Each row was made from one small tree. The marks that hang from a mark follow it in brackets, in alphabetical order. Every link used is in the known rows. Write each row's tree.
Known rows
godip(dubof(desuk mokom rukog)): -2.311  -1.119  0.877  -1.636  -1.790  2.925  1.734  0.001  0.346  1.432  -0.675  -2.061  -1.167  1.188  -4.168  2.290  0.640  -2.099  0.266  -1.504  3.927  -0.600  0.331  1.746  3.963  -4.394  -1.515  2.478
rukog(dubof(desuk godip mokom satumar(porog ronup))): -3.507  -0.096  0.132  -2.756  -1.013  4.055  0.720  0.227  0.135  3.549  -3.482  -1.353  1.811  0.767  -2.908  2.100  -2.483  -2.640  2.546  -2.395  1.849  -0.969  -1.340  3.769  3.535  -4.675  -4.960  2.178
desuk(ronup(satumar)): 0.221  1.043  -0.829  1.003  2.087  3.061  1.418  1.094  0.711  2.460  -0.645  0.060  2.784  0.137  0.550  -4.714  -2.711  -2.234  1.066  -0.979  1.026  0.331  -0.656  3.213  1.456  -0.737  -3.482  0.155
desuk(ronup(porog(satumar))): 0.565  1.271  -1.364  2.473  2.313  3.231  0.913  1.333  0.493  3.227  -0.993  0.392  4.033  0.982  0.550  -5.260  -3.281  -2.415  1.978  -1.084  0.926  0.420  -0.918  3.296  1.894  -1.364  -4.587  0.349
dafu(ronup(porog satumar)): 1.316  1.442  -1.146  -0.168  2.233  3.589  0.703  1.499  -1.959  2.848  -1.335  -0.867  4.006  0.035  0.275  -5.437  -3.717  0.284  3.196  -1.036  0.637  -0.260  -0.953  1.632  2.552  -1.757  -2.124  1.688
godip(dubof(desuk mokom rukog satumar(porog))): -3.591  -0.874  -0.185  -2.320  -3.444  3.155  0.782  0.611  -0.257  2.372  -2.589  -1.229  -0.150  2.140  -3.356  2.201  -0.675  -1.979  1.673  -2.431  3.813  -2.140  -0.002  3.134  4.075  -6.883  -2.262  2.080
pusuv(dubof(desuk mokom) ronup): -1.270  -0.076  0.681  -0.665  0.738  -0.062  0.619  0.238  0.875  3.383  -2.000  -1.604  1.058  -0.135  0.350  1.213  -0.785  -3.140  0.435  -0.800  1.731  -0.381  1.474  1.383  0.985  -2.935  -0.591  -0.254
godip(dubof(desuk mokom rukog satumar(porog ronup))): -3.889  -0.325  -0.325  -1.685  -3.466  4.101  0.779  0.739  -0.491  3.103  -2.977  -1.286  0.897  2.135  -2.799  1.162  -1.910  -1.652  2.628  -2.213  3.753  -1.754  -0.319  3.606  4.181  -7.977  -3.572  2.054
dubof(rukog): -1.617  -0.314  0.569  -1.626  0.058  2.928  1.096  0.278  0.515  2.161  0.085  -0.997  0.058  1.389  -1.965  -0.191  1.100  -0.757  0.528  -3.337  1.639  -0.330  -0.022  1.000  1.891  -0.263  -1.202  1.238
dafu(ronup(desuk porog satumar)): 2.825  1.991  -2.076  -0.293  3.023  3.094  0.822  1.904  -1.644  2.893  -1.800  -0.126  4.889  0.220  0.850  -6.859  -5.003  -0.059  4.307  -0.834  0.473  -0.330  -1.553  1.155  3.145  -2.893  -2.206  1.035
lorut(ronup(desuk)): 1.031  1.334  -0.921  0.888  2.572  2.650  0.895  1.145  -0.317  3.022  -0.844  -0.115  2.601  0.403  0.347  -4.263  -3.224  -1.812  2.180  -2.287  0.833  0.353  0.702  1.250  1.364  -1.215  -2.531  0.030
dubof(desuk(ronup) godip mokom satumar): -4.163  -0.873  -0.335  -2.381  -0.544  2.387  0.627  0.897  1.143  1.548  -3.233  -1.076  -0.246  1.842  -2.192  0.341  -0.914  -3.352  0.038  -1.702  2.314  -1.913  0.048  3.653  3.066  -4.657  -3.107  0.897
satumar(porog): -0.737  0.305  -1.061  0.387  1.222  3.416  0.216  0.539  -0.058  3.973  -1.021  -0.465  2.470  0.730  0.480  -0.535  -2.097  -0.966  1.290  -2.619  1.309  -1.374  -0.185  2.332  1.282  -0.858  -2.357  1.627
dubof(desuk godip mokom rukog satumar(ronup)): -5.326  -1.366  0.414  -4.197  -2.520  3.494  0.548  0.569  0.960  2.078  -3.273  -1.448  -0.294  2.742  -3.593  1.519  0.065  -1.552  1.311  -3.346  2.392  -1.548  -0.539  2.816  4.182  -6.145  -2.750  1.578
dubof(mokom rukog): -2.160  -1.005  1.247  -1.346  -0.501  2.564  2.202  -0.121  0.954  1.673  -0.112  -2.166  -0.191  1.037  -1.924  1.340  1.264  -0.892  0.421  -2.615  2.220  -0.390  0.142  1.935  3.506  -1.939  -0.837  1.538
pusuv(dubof(mokom)): 0.544  -1.273  1.223  -0.776  1.402  0.973  1.115  -0.079  2.049  2.450  0.113  -1.539  -0.045  -0.867  0.068  1.538  0.671  -2.393  -0.912  -1.267  2.174  -0.053  1.260  1.823  1.169  -0.743  -0.239  -0.019
pusuv(ronup): -1.173  1.528  0.104  0.176  1.620  2.150  1.090  0.357  -1.037  3.476  -1.095  -1.209  1.943  1.383  0.192  -1.466  -1.333  -1.637  1.772  -1.629  0.655  -0.206  0.588  0.944  0.345  -0.456  -2.035  0.606
dubof(godip mokom rukog): -1.754  -1.648  1.445  -2.891  -0.381  3.312  2.122  -0.466  1.732  2.089  0.039  -2.395  -1.012  1.690  -3.528  2.380  1.749  -1.046  0.462  -2.988  2.340  -0.112  -0.209  1.750  3.984  -1.875  -1.617  1.751
pugiv(dubof(desuk godip mokom rukog satumar)): -4.717  -1.983  -0.135  -4.514  -1.565  2.565  0.533  0.391  0.912  1.709  -1.864  -1.495  -2.526  2.933  -4.373  2.038  1.222  -1.796  -1.369  -2.029  4.597  -1.882  -0.248  2.930  3.737  -5.987  -1.125  1.454
dubof(rukog satumar): -3.179  -0.392  0.381  -3.139  -1.400  2.615  0.460  0.831  -0.016  1.645  -1.279  -0.396  -0.345  2.369  -2.066  -0.385  1.251  -1.064  0.834  -3.939  1.486  -1.373  0.015  1.606  1.643  -1.839  -1.199  0.592
mokom(dubof(desuk(ronup(porog)) godip rukog satumar)): -3.792  0.698  -0.241  -3.849  -0.821  1.879  -0.027  1.160  1.190  2.727  -1.958  -0.348  -0.801  2.305  -2.881  -0.015  -0.672  -2.850  1.734  -2.014  1.795  -0.415  -1.108  2.611  2.365  -5.608  -3.212  0.000
godip(dubof(mokom rukog satumar(ronup(desuk)))): -1.251  0.209  0.473  -1.941  -1.857  3.662  2.072  0.603  -0.183  2.075  -1.484  -1.300  0.356  2.158  -2.673  -0.564  -1.121  -1.799  2.972  -1.619  3.359  -0.574  -0.416  2.418  3.984  -6.555  -3.208  0.790
dubof(godip satumar(ronup)): -2.385  -0.063  -0.109  -2.751  0.345  4.245  -0.035  0.689  0.051  2.969  -1.981  -0.479  0.787  2.349  -1.692  -1.013  -1.064  -1.519  1.366  -2.813  1.250  -0.961  -0.334  2.256  1.192  -2.378  -3.668  0.845
godip(dubof(desuk(ronup) rukog)): -1.676  0.261  -0.089  -0.746  -0.966  3.424  1.171  0.736  0.216  2.055  -0.595  -0.829  -0.595  1.380  -3.553  -0.861  -0.475  -2.609  0.751  -1.550  3.521  -0.235  0.080  1.853  2.464  -3.232  -3.312  1.438
pusuv(dubof(godip)): 1.378  -1.255  0.780  -2.462  2.021  2.039  0.053  -0.001  2.372  3.240  0.432  -0.655  -0.632  0.061  -1.398  1.078  0.886  -2.409  -0.781  -2.247  1.758  0.227  0.809  0.819  0.120  0.823  -1.303  -0.080
lorut(desuk(ronup(porog))): 2.033  1.816  -1.696  2.496  2.878  2.645  1.314  1.466  0.761  3.384  -1.431  0.293  4.233  0.549  0.736  -4.831  -3.768  -2.007  2.084  -2.257  1.066  0.364  0.069  2.613  1.489  -2.411  -3.883  0.404
rukog(dubof(godip)): 0.042  0.022  1.315  -2.531  1.777  3.699  1.536  -0.452  0.576  2.596  0.279  -1.415  -0.072  0.049  -3.761  1.431  0.319  -2.419  0.741  -2.307  1.248  0.946  -0.770  1.151  1.526  1.734  -3.533  1.816
rukog(dubof): -0.255  0.605  1.156  -1.119  1.664  3.047  1.615  -0.158  -0.137  2.218  0.175  -1.232  0.741  -0.542  -2.308  0.462  -0.109  -2.291  0.746  -1.965  1.110  0.669  -0.474  1.295  1.092  1.668  -2.829  1.627
porog(satumar(ronup(desuk))): 0.567  0.958  -1.247  0.965  2.772  3.870  0.400  1.451  -0.029  3.065  -1.446  1.046  4.537  1.090  0.458  -5.203  -3.506  -1.732  2.525  -1.258  0.596  0.687  -1.304  1.837  1.728  -1.892  -4.462  -0.230

Write each row's tree
-1.135  -0.069  -0.233  0.752  -1.284  3.375  1.921  0.842  0.688  2.196  -1.319  -1.007  1.569  1.445  -3.230  -1.612  -1.817  -2.883  1.963  -0.627  3.607  0.301  -0.696  3.419  4.772  -5.827  -4.242  1.581 | godip(dubof(desuk(ronup(porog(satumar))) mokom rukog))
-5.248  -1.117  -0.567  -3.528  -2.926  4.101  0.121  0.719  0.803  3.632  -3.974  -1.158  1.200  2.767  -2.632  1.572  -1.540  -1.157  2.522  -3.811  2.449  -2.169  -1.007  3.721  4.598  -7.329  -3.550  1.850 | dubof(desuk godip mokom rukog satumar(porog ronup))
-2.523  1.455  0.226  -3.231  0.098  2.133  0.513  1.194  -0.043  2.662  -1.174  -0.095  0.379  1.705  -0.843  -1.269  -1.018  -1.617  2.762  -1.843  1.198  0.108  -1.057  1.621  1.524  -4.964  -2.573  -1.063 | mokom(dubof(rukog satumar(ronup(desuk))))
0.471  1.566  -2.120  1.062  2.043  4.132  0.325  1.107  -0.100  4.964  -2.026  0.229  4.717  0.919  1.726  -3.326  -4.942  -0.913  3.632  -2.194  1.078  -1.022  -1.154  2.441  2.018  -3.325  -4.038  0.903 | satumar(porog ronup(desuk))
-4.316  0.368  0.009  -3.874  0.419  2.615  -0.814  0.978  0.126  2.718  -2.248  -0.380  -0.543  1.555  -2.067  0.914  -1.194  -2.549  0.774  -1.258  1.394  -0.512  -0.598  2.044  0.852  -4.770  -3.154  0.204 | mokom(dubof(desuk godip satumar(ronup)))
-3.682  -1.065  1.066  -3.719  -1.816  4.036  1.496  0.203  0.923  2.434  -1.845  -1.815  -0.223  2.694  -2.999  1.017  0.512  -1.001  1.856  -3.324  2.119  -0.732  -0.507  2.901  3.845  -4.752  -3.045  1.021 | dubof(godip mokom rukog satumar(ronup))
0.324  1.285  -1.737  1.593  1.737  3.596  1.064  1.216  0.609  3.849  -1.269  0.324  4.121  0.171  1.448  -4.641  -4.171  -1.826  2.248  -1.377  1.039  -0.285  -1.050  4.057  1.793  -1.753  -4.221  0.383 | desuk(ronup(satumar(porog)))
-3.147  -0.732  -0.728  -2.074  0.115  2.576  0.137  0.561  0.317  2.212  -0.568  -0.737  -1.216  1.759  -2.885  -0.131  0.478  -1.260  -1.565  -1.845  4.094  -1.187  -0.104  1.724  2.077  -3.043  -0.726  1.615 | pugiv(dubof(desuk rukog))
-3.561  -0.781  0.062  -2.129  -2.417  2.787  1.137  0.549  0.301  2.725  -2.212  -1.291  0.983  2.077  -1.037  1.262  -0.178  -0.800  2.061  -3.635  2.073  -2.091  -0.284  3.453  3.688  -4.655  -1.651  1.078 | dubof(mokom rukog satumar(porog))
-2.365  -1.081  -0.645  -2.067  0.070  3.128  1.681  0.474  1.926  2.347  -0.937  -1.341  -0.574  1.560  -3.359  -1.079  -0.882  -2.155  -0.712  -0.569  4.479  -0.222  -1.098  3.976  4.420  -5.480  -2.784  1.128 | pugiv(dubof(desuk(ronup(satumar)) godip mokom rukog))
-2.224  0.118  -1.446  -0.984  0.436  2.796  0.780  1.166  0.806  2.424  -0.902  -0.070  0.395  1.337  -1.954  -3.422  -1.478  -1.915  -0.649  -0.927  3.844  -0.411  -0.925  3.276  2.558  -3.956  -2.409  0.705 | pugiv(dubof(desuk(ronup(satumar)) rukog))
-3.333  -0.107  0.387  -0.863  -0.342  3.098  1.187  0.630  -0.312  2.086  -2.317  -1.449  1.455  1.340  -0.041  -0.447  -1.369  -1.530  1.173  -1.728  1.640  -1.328  0.182  3.347  2.357  -4.114  -2.532  0.918 | dubof(mokom satumar(ronup))
-1.709  -0.726  -0.528  -0.914  0.901  2.878  1.473  0.620  1.926  2.055  -2.082  -1.073  1.464  0.506  -1.711  -1.237  -2.219  -3.013  0.351  -0.778  2.071  -0.366  -0.813  3.714  3.840  -3.684  -3.387  1.344 | dubof(desuk(ronup(satumar)) godip mokom)
2.951  1.346  -2.175  0.428  2.390  2.310  1.007  1.207  0.972  3.107  -1.558  0.743  4.941  0.848  0.939  -5.333  -4.578  -1.641  3.295  -1.654  0.549  -0.345  -1.954  2.080  3.111  -3.102  -2.076  1.197 | ronup(desuk porog satumar)
-3.226  -0.428  0.800  -4.345  0.270  2.113  0.120  0.283  1.249  2.364  -0.243  -1.056  -1.929  1.288  -3.770  2.517  1.183  -2.017  0.074  -2.035  1.897  0.288  -0.634  0.764  1.860  -2.789  -1.648  0.746 | mokom(dubof(desuk godip rukog))
-2.379  0.678  -0.112  -3.017  -0.246  3.821  0.141  0.532  -0.007  3.155  -3.014  -0.551  1.695  1.247  -3.473  -0.009  -2.272  -2.765  2.498  -2.745  1.250  -0.440  -1.570  2.459  2.400  -3.201  -4.722  2.297 | rukog(dubof(desuk godip satumar(ronup(porog))))
-3.473  -1.109  0.363  -3.457  -0.953  3.984  1.376  0.153  0.636  2.782  -1.023  -1.850  -1.368  2.872  -3.269  0.537  0.354  -0.968  0.111  -1.741  4.257  -0.830  -0.517  3.463  3.503  -5.776  -2.760  0.906 | pugiv(dubof(godip mokom rukog satumar(ronup)))
1.265  1.801  -1.693  1.120  2.334  3.394  0.828  0.990  0.239  3.966  -1.690  -0.079  4.401  1.188  1.047  -4.233  -4.448  -1.255  3.509  -1.797  0.956  -0.423  -1.227  1.837  2.406  -3.393  -3.337  1.380 | satumar(ronup(desuk porog))
2.196  1.728  -1.912  0.297  3.330  3.344  0.309  2.102  -2.034  2.863  -1.745  0.204  4.805  0.777  0.415  -6.622  -4.252  -0.390  4.033  -0.814  0.506  -0.094  -1.290  0.777  2.718  -2.200  -3.088  0.469 | dafu(ronup(desuk porog(satumar)))
-3.854  -1.347  0.556  -1.852  -1.219  2.006  1.228  0.253  0.980  1.311  -1.549  -1.815  -0.224  1.063  -2.560  1.858  0.847  -1.466  -0.137  -2.693  2.509  -1.196  0.090  1.859  3.850  -3.375  -0.528  2.086 | dubof(desuk mokom rukog)
-2.618  -0.152  0.345  -3.173  1.730  1.970  -0.244  0.360  0.882  2.421  -0.562  -0.903  -1.256  0.653  -2.561  2.104  -0.059  -2.636  -0.473  -0.909  1.594  0.045  -0.308  1.054  0.946  -2.202  -1.841  0.837 | mokom(dubof(desuk godip))
-2.523  0.101  0.760  -4.044  1.065  2.108  0.055  0.508  0.346  2.289  -0.549  -0.685  -1.550  1.513  -2.078  1.495  0.446  -2.388  0.315  -1.395  1.197  -0.186  -0.222  1.623  0.430  -2.379  -2.120  -0.303 | mokom(dubof(godip satumar))
-4.192  0.611  -0.911  -3.255  0.037  3.155  -1.204  1.089  0.033  4.097  -2.886  -0.111  0.826  1.583  -1.197  0.984  -2.669  -2.206  1.878  -1.652  1.405  -1.100  -0.990  2.893  1.172  -5.836  -3.926  0.455 | mokom(dubof(desuk godip satumar(porog ronup)))
-3.220  -0.684  0.256  -3.455  -0.990  3.096  0.706  0.100  0.391  2.788  -3.044  -1.355  0.740  0.697  -3.447  3.175  -1.211  -2.960  1.564  -2.629  1.897  -1.337  -1.028  3.277  3.448  -3.557  -3.626  2.205 | rukog(dubof(desuk godip mokom satumar(porog)))
2.280  2.757  -1.884  0.947  2.246  1.733  1.373  1.108  -0.315  4.239  -2.261  0.172  5.676  1.526  1.614  -5.651  -5.180  -1.830  4.847  -1.216  -0.026  0.058  -1.422  1.645  2.377  -3.596  -2.619  0.455 | pusuv(ronup(desuk porog satumar))
1.859  1.503  -1.416  -1.145  3.147  3.190  0.792  1.840  -1.833  2.137  -1.400  -0.134  3.550  -0.106  0.409  -6.075  -3.667  -0.208  3.110  -0.719  0.581  -0.237  -1.023  0.723  2.297  -1.572  -1.931  0.323 | dafu(ronup(desuk satumar))
-3.509  -0.603  -0.502  -0.673  -0.065  2.318  1.626  0.552  0.949  2.025  -0.839  -1.644  -0.965  1.294  -2.240  -0.474  -0.242  -2.055  -1.315  -0.536  4.687  -0.908  -0.040  3.507  3.517  -4.886  -1.818  1.113 | pugiv(dubof(desuk(ronup) mokom rukog))
-3.202  0.261  0.383  -2.899  -0.290  2.231  0.162  0.692  -0.568  1.455  -2.363  -0.366  0.323  0.413  -2.941  0.775  -0.335  -3.081  0.539  -2.556  1.238  -0.947  -0.442  1.777  1.205  -1.018  -2.536  1.563 | rukog(dubof(desuk satumar))
-0.713  -1.207  0.996  -3.359  -1.385  2.426  0.839  0.200  2.558  3.699  -1.490  -1.362  0.317  1.524  -1.738  1.005  0.127  -1.753  1.910  -3.127  2.295  -0.213  -0.082  2.761  3.065  -4.876  -2.213  0.079 | pusuv(dubof(godip mokom rukog satumar(ronup(porog))))
-2.367  0.427  0.123  -3.218  0.595  2.359  0.717  0.867  1.766  2.554  -0.568  -0.342  -0.327  0.862  -2.809  -0.803  -0.775  -2.649  1.013  -1.127  1.667  1.085  -1.448  2.339  2.357  -3.717  -3.291  -0.183 | mokom(dubof(desuk(ronup(satumar)) godip rukog))
-2.573  -0.219  -0.349  -2.107  -1.154  2.825  -0.221  0.937  -0.875  1.426  -2.046  -0.303  -0.669  1.777  -3.056  0.318  -0.637  -2.848  0.132  -1.586  2.998  -1.778  0.512  1.713  1.346  -3.742  -2.087  1.675 | godip(dubof(desuk satumar))
0.897  -0.460  1.490  -2.752  0.008  1.401  1.960  -0.166  2.320  3.976  -0.581  -1.671  1.114  0.692  -1.342  0.134  0.014  -2.105  2.271  -1.835  1.475  1.407  0.008  1.791  2.584  -2.886  -1.658  -0.865 | pusuv(dubof(godip mokom rukog) ronup(satumar))
-0.394  -0.589  1.948  -2.249  1.277  3.352  2.512  -0.817  0.956  2.143  0.114  -2.474  -0.245  -0.275  -3.722  2.812  0.489  -2.535  0.673  -1.629  1.761  0.874  -0.613  1.984  2.984  0.193  -3.193  2.074 | rukog(dubof(godip mokom))
-4.499  -0.912  -0.169  -3.449  -2.610  3.411  0.575  0.617  1.134  2.789  -3.657  -1.453  0.937  3.022  -3.249  0.795  -1.115  -1.427  2.390  -3.477  2.322  -1.654  -1.068  3.204  4.950  -7.316  -2.961  2.290 | dubof(desuk godip mokom rukog satumar(ronup(porog)))
-1.181  0.752  0.029  -1.486  -2.068  4.363  1.060  0.703  -0.654  3.054  -1.259  -0.836  0.861  2.659  -2.820  -1.411  -1.333  -1.259  3.099  -2.519  2.845  -0.528  -0.508  2.340  2.713  -5.183  -3.633  1.672 | godip(dubof(rukog satumar(ronup(porog))))
-2.639  -1.389  0.736  -3.115  -0.161  2.759  1.098  0.142  0.796  1.654  -1.724  -1.603  -0.618  1.968  -2.237  1.780  0.526  -2.015  0.134  -2.336  1.870  -1.471  0.165  2.640  2.720  -2.882  -1.854  1.144 | dubof(godip mokom satumar)
